Known rows, with every way that one mark hangs from another:
(bisu (simigu (nogut fimir) pipom pogiz tole) zogef): [ 0.21 -0.42 -0.22  0.09 -0.45  0.15 -0.04 -0.30 -0.20 -0.04 -0.27 -0.10
 -0.04  0.22 -0.18  0.26  0.14 -0.18  0.17  0.42  0.30]
(fuvab (simigu bisu (nogut fimir) pogiz tole)): [-0.13 -0.34 -0.20  0.32  0.06  0.12 -0.23 -0.15 -0.30 -0.29 -0.31  0.02
  0.06  0.14  0.02 -0.29 -0.05 -0.10  0.01  0.17 -0.01]
(simigu (bisu zogef) (nogut fimir) pipom pogiz tole): [-0.13 -0.54 -0.34  0.09 -0.11  0.13 -0.13 -0.22 -0.21 -0.22 -0.49  0.16
 -0.29 -0.04  0.12  0.16  0.47 -0.17  0.15  0.39  0.26]
(simigu (bisu zogef) (nogut fimir) pipom pogiz): [ 0.00 -0.33 -0.20  0.06 -0.07  0.03  0.04 -0.26 -0.06 -0.18 -0.24  0.04
 -0.14  0.00  0.14  0.15  0.26 -0.16  0.22  0.49  0.26]
(pipom (simigu (bisu zogef) (nogut (fimir tilop)) pogiz tole)): [ 0.06 -0.36 -0.25  0.34 -0.23  0.01 -0.12 -0.18 -0.12 -0.09 -0.11  0.11
 -0.27  0.04  0.14 -0.10 -0.29 -0.29 -0.18  0.27  0.10]
(pogiz (simigu bisu nogut pipom)): [-0.04  0.15 -0.26  0.13  0.21 -0.21  0.05 -0.06  0.11 -0.05 -0.05 -0.05
  0.19  0.12 -0.03  0.38 -0.35  0.03 -0.29  0.33  0.07]
(tilop fimir): [-0.16  0.05  0.34  0.00  0.57 -0.39  0.08 -0.24  0.16 -0.08 -0.03 -0.06
  0.56  0.18 -0.27  0.06 -0.49 -0.03 -0.08  0.39 -0.02]
(bisu simigu): [ 0.10  0.11  0.23  0.17 -0.03 -0.32  0.09 -0.24 -0.06  0.18  0.18 -0.20
  0.50  0.24 -0.40  0.13 -0.52 -0.18 -0.22  0.35 -0.01]
(bopu (fimir tilop)): [ 0.02  0.02  0.30 -0.11  0.13 -0.21  0.05 -0.02  0.00 -0.07  0.13 -0.02
  0.72 -0.03  0.08 -0.31 -0.59 -0.06 -0.26  0.34 -0.19]
(fuvab simigu): [ 0.08  0.06  0.17  0.24  0.23 -0.18  0.05 -0.09  0.01 -0.18  0.05 -0.31
  0.60  0.24 -0.27  0.02 -0.53  0.06 -0.23  0.25 -0.21]
(pipom (simigu pogiz)): [ 0.02 -0.02  0.20  0.12  0.19 -0.03  0.11  0.02  0.21 -0.02  0.06 -0.13
  0.14  0.20 -0.12 -0.04 -0.58 -0.21 -0.34  0.35  0.00]
(zogef (bisu (simigu pipom pogiz))): [ 0.31  0.11 -0.07 -0.39  0.32 -0.16  0.08 -0.01 -0.04  0.15 -0.08  0.02
  0.39  0.02 -0.28  0.40 -0.35 -0.03  0.02  0.45  0.01]
(fuvab (simigu (bisu zogef) (nogut fimir) pipom tole)): [ 0.05 -0.25 -0.34  0.17 -0.05 -0.04 -0.11 -0.22 -0.21 -0.27 -0.23 -0.16
  0.14  0.02 -0.05  0.20  0.03  0.20  0.06  0.23  0.10]
(fuvab (simigu bisu nogut pogiz tole)): [-0.08 -0.32 -0.10  0.24  0.09  0.17 -0.18 -0.06 -0.27 -0.31 -0.32 -0.02
 -0.10  0.12  0.02 -0.12 -0.17 -0.25 -0.11  0.20 -0.08]
(bisu (simigu nogut pogiz)): [ 0.14 -0.14  0.17  0.14 -0.06  0.05  0.06 -0.18 -0.10 -0.04 -0.01 -0.12
  0.11  0.30 -0.20 -0.11 -0.39 -0.47 -0.11  0.42  0.04]
(bisu (simigu nogut pipom pogiz tole) zogef): [ 0.26 -0.42 -0.12  0.02 -0.39  0.21  0.01 -0.19 -0.18 -0.09 -0.29 -0.12
 -0.20  0.19 -0.17  0.44  0.00 -0.30  0.04  0.46  0.24]
(simigu (bisu zogef) (nogut fimir) pipom): [ 0.00 -0.11 -0.17  0.12  0.02 -0.27  0.11 -0.37 -0.05 -0.16 -0.05 -0.07
  0.09 -0.03 -0.03  0.27  0.14  0.03  0.08  0.46  0.20]
(bisu (simigu nogut pogiz tole) zogef): [ 0.25 -0.39 -0.01  0.27 -0.43  0.10 -0.03 -0.35 -0.26 -0.06 -0.25 -0.08
 -0.19  0.32 -0.26  0.28 -0.12 -0.41 -0.07  0.40  0.13]
(nogut fimir): [-0.17  0.06  0.19  0.32  0.25 -0.42  0.04 -0.30  0.04 -0.08  0.06 -0.08
  0.78  0.21 -0.32 -0.25 -0.17  0.05 -0.18  0.32 -0.07]
(bopu (fimir nogut)): [-0.04 -0.05  0.34 -0.14  0.12 -0.04  0.13 -0.29 -0.02 -0.20 -0.01  0.10
  0.62  0.03 -0.05 -0.24 -0.42 -0.12 -0.30  0.29 -0.11]

Rows:
[-0.10 -0.46 -0.17 -0.10 -0.06  0.03 -0.09 -0.05 -0.12  0.00 -0.44  0.15
 -0.24 -0.09  0.04  0.61  0.26 -0.16  0.03  0.37  0.17]
(simigu (bisu zogef) pipom pogiz tole)
[ 0.03 -0.08  0.16  0.17  0.22  0.11  0.12  0.00  0.16 -0.23  0.01 -0.14
 -0.09  0.23 -0.05 -0.18 -0.54 -0.35 -0.36  0.40  0.02]
(pipom (simigu nogut pogiz))
[ 0.21 -0.07 -0.19 -0.32  0.31  0.02  0.00  0.01 -0.19 -0.07 -0.29  0.09
  0.12  0.01 -0.22  0.26 -0.16 -0.14 -0.04  0.41  0.04]
(zogef (bisu (simigu nogut pipom pogiz tole)))
[-0.01 -0.02 -0.38  0.18 -0.06 -0.31 -0.08 -0.16  0.01  0.11 -0.23  0.01
  0.19  0.08 -0.14  0.80 -0.15  0.20 -0.26  0.24  0.11]
(pogiz (simigu (bisu zogef) pipom tole))
[-0.05 -0.05 -0.40  0.56 -0.16 -0.32 -0.15 -0.45 -0.17 -0.02 -0.23  0.06
  0.14  0.24 -0.16  0.29 -0.11  0.06 -0.25  0.19  0.08]
(pogiz (simigu (bisu zogef) (nogut fimir) tole))
[ 0.03 -0.13 -0.07 -0.10  0.18  0.06 -0.02  0.07  0.02 -0.08 -0.10 -0.13
  0.22  0.01  0.04  0.21 -0.28  0.01  0.05  0.29  0.01]
(fuvab (simigu bisu pipom pogiz))
[-0.30 -0.15 -0.08 -0.09  0.28 -0.24 -0.06  0.05 -0.09  0.00 -0.22  0.08
  0.15 -0.18 -0.09  0.39  0.08 -0.01 -0.23  0.30  0.05]
(simigu bisu pipom tole)
[ 0.01 -0.32 -0.05 -0.08 -0.05  0.25 -0.04  0.05 -0.14 -0.11 -0.24 -0.07
 -0.03  0.13 -0.12  0.03 -0.08 -0.37 -0.08  0.41  0.15]
(bisu (simigu nogut pipom pogiz tole))
[-0.32 -0.23 -0.25  0.08  0.24 -0.12 -0.10 -0.11 -0.19 -0.22 -0.27  0.11
  0.08 -0.13  0.00 -0.07  0.29 -0.02 -0.09  0.32  0.14]
(simigu bisu (nogut fimir) pipom tole)
[ 0.28  0.20 -0.16 -0.22  0.34 -0.29  0.11 -0.18 -0.10  0.02  0.00 -0.04
  0.50  0.03 -0.32  0.17 -0.27  0.08  0.01  0.43  0.05]
(zogef (bisu (simigu (nogut fimir) pipom)))
[-0.16 -0.25 -0.13 -0.01  0.19  0.07  0.00 -0.08 -0.03 -0.18 -0.19  0.10
 -0.02 -0.04  0.17 -0.16  0.20 -0.20  0.13  0.45  0.19]
(simigu bisu (nogut fimir) pipom pogiz)
[ 0.23 -0.21  0.01  0.33 -0.38 -0.15  0.02 -0.44 -0.27 -0.04 -0.11 -0.17
  0.00  0.28 -0.39  0.35 -0.20 -0.27 -0.18  0.37  0.08]
(bisu (simigu nogut tole) zogef)
[ 0.26  0.23 -0.07 -0.03  0.28 -0.37  0.09 -0.30 -0.18  0.03  0.02 -0.01
  0.51  0.12 -0.40  0.05 -0.36  0.01 -0.07  0.38 -0.04]
(zogef (bisu (simigu (nogut fimir))))
[-0.06  0.14 -0.35  0.23  0.15 -0.26  0.00 -0.19  0.08 -0.01 -0.03 -0.04
  0.34  0.13 -0.03  0.20 -0.23  0.16 -0.17  0.30  0.13]
(pogiz (simigu bisu (nogut fimir) pipom))
[ 0.04 -0.40 -0.24  0.38 -0.18  0.08 -0.21 -0.32 -0.30 -0.26 -0.34 -0.03
 -0.05  0.16 -0.01 -0.04  0.01 -0.07  0.08  0.21  0.05]
(fuvab (simigu (bisu zogef) (nogut fimir) pogiz tole))
[ 0.12 -0.40 -0.28  0.06 -0.18  0.03  0.02 -0.16 -0.06 -0.17 -0.15  0.11
 -0.09 -0.06  0.30  0.03  0.06 -0.28  0.17  0.48  0.13]
(simigu (bisu zogef) (nogut (fimir tilop)) pipom pogiz)
[ 0.23 -0.36 -0.09 -0.05 -0.41  0.07 -0.01 -0.18 -0.11  0.13 -0.23 -0.11
  0.02  0.17 -0.26  0.61 -0.03 -0.16  0.07  0.41  0.21]
(bisu (simigu pipom pogiz tole) zogef)
[ 0.18 -0.07 -0.26 -0.25  0.26 -0.02 -0.04 -0.08 -0.20 -0.03 -0.28  0.10
  0.26  0.02 -0.22  0.13 -0.06 -0.03  0.06  0.39  0.10]
(zogef (bisu (simigu (nogut fimir) pipom pogiz tole)))
[ 0.08 -0.32 -0.08 -0.06  0.01  0.10  0.11 -0.14 -0.03 -0.19 -0.25  0.02
 -0.34 -0.01  0.14  0.37  0.10 -0.32  0.06  0.53  0.17]
(simigu (bisu zogef) nogut pipom pogiz)
[-0.06 -0.27  0.11 -0.13  0.37  0.28  0.14  0.15  0.13 -0.40 -0.25 -0.07
  0.01  0.13  0.06 -0.09 -0.04 -0.37 -0.12  0.55  0.04]
(simigu nogut pipom pogiz)
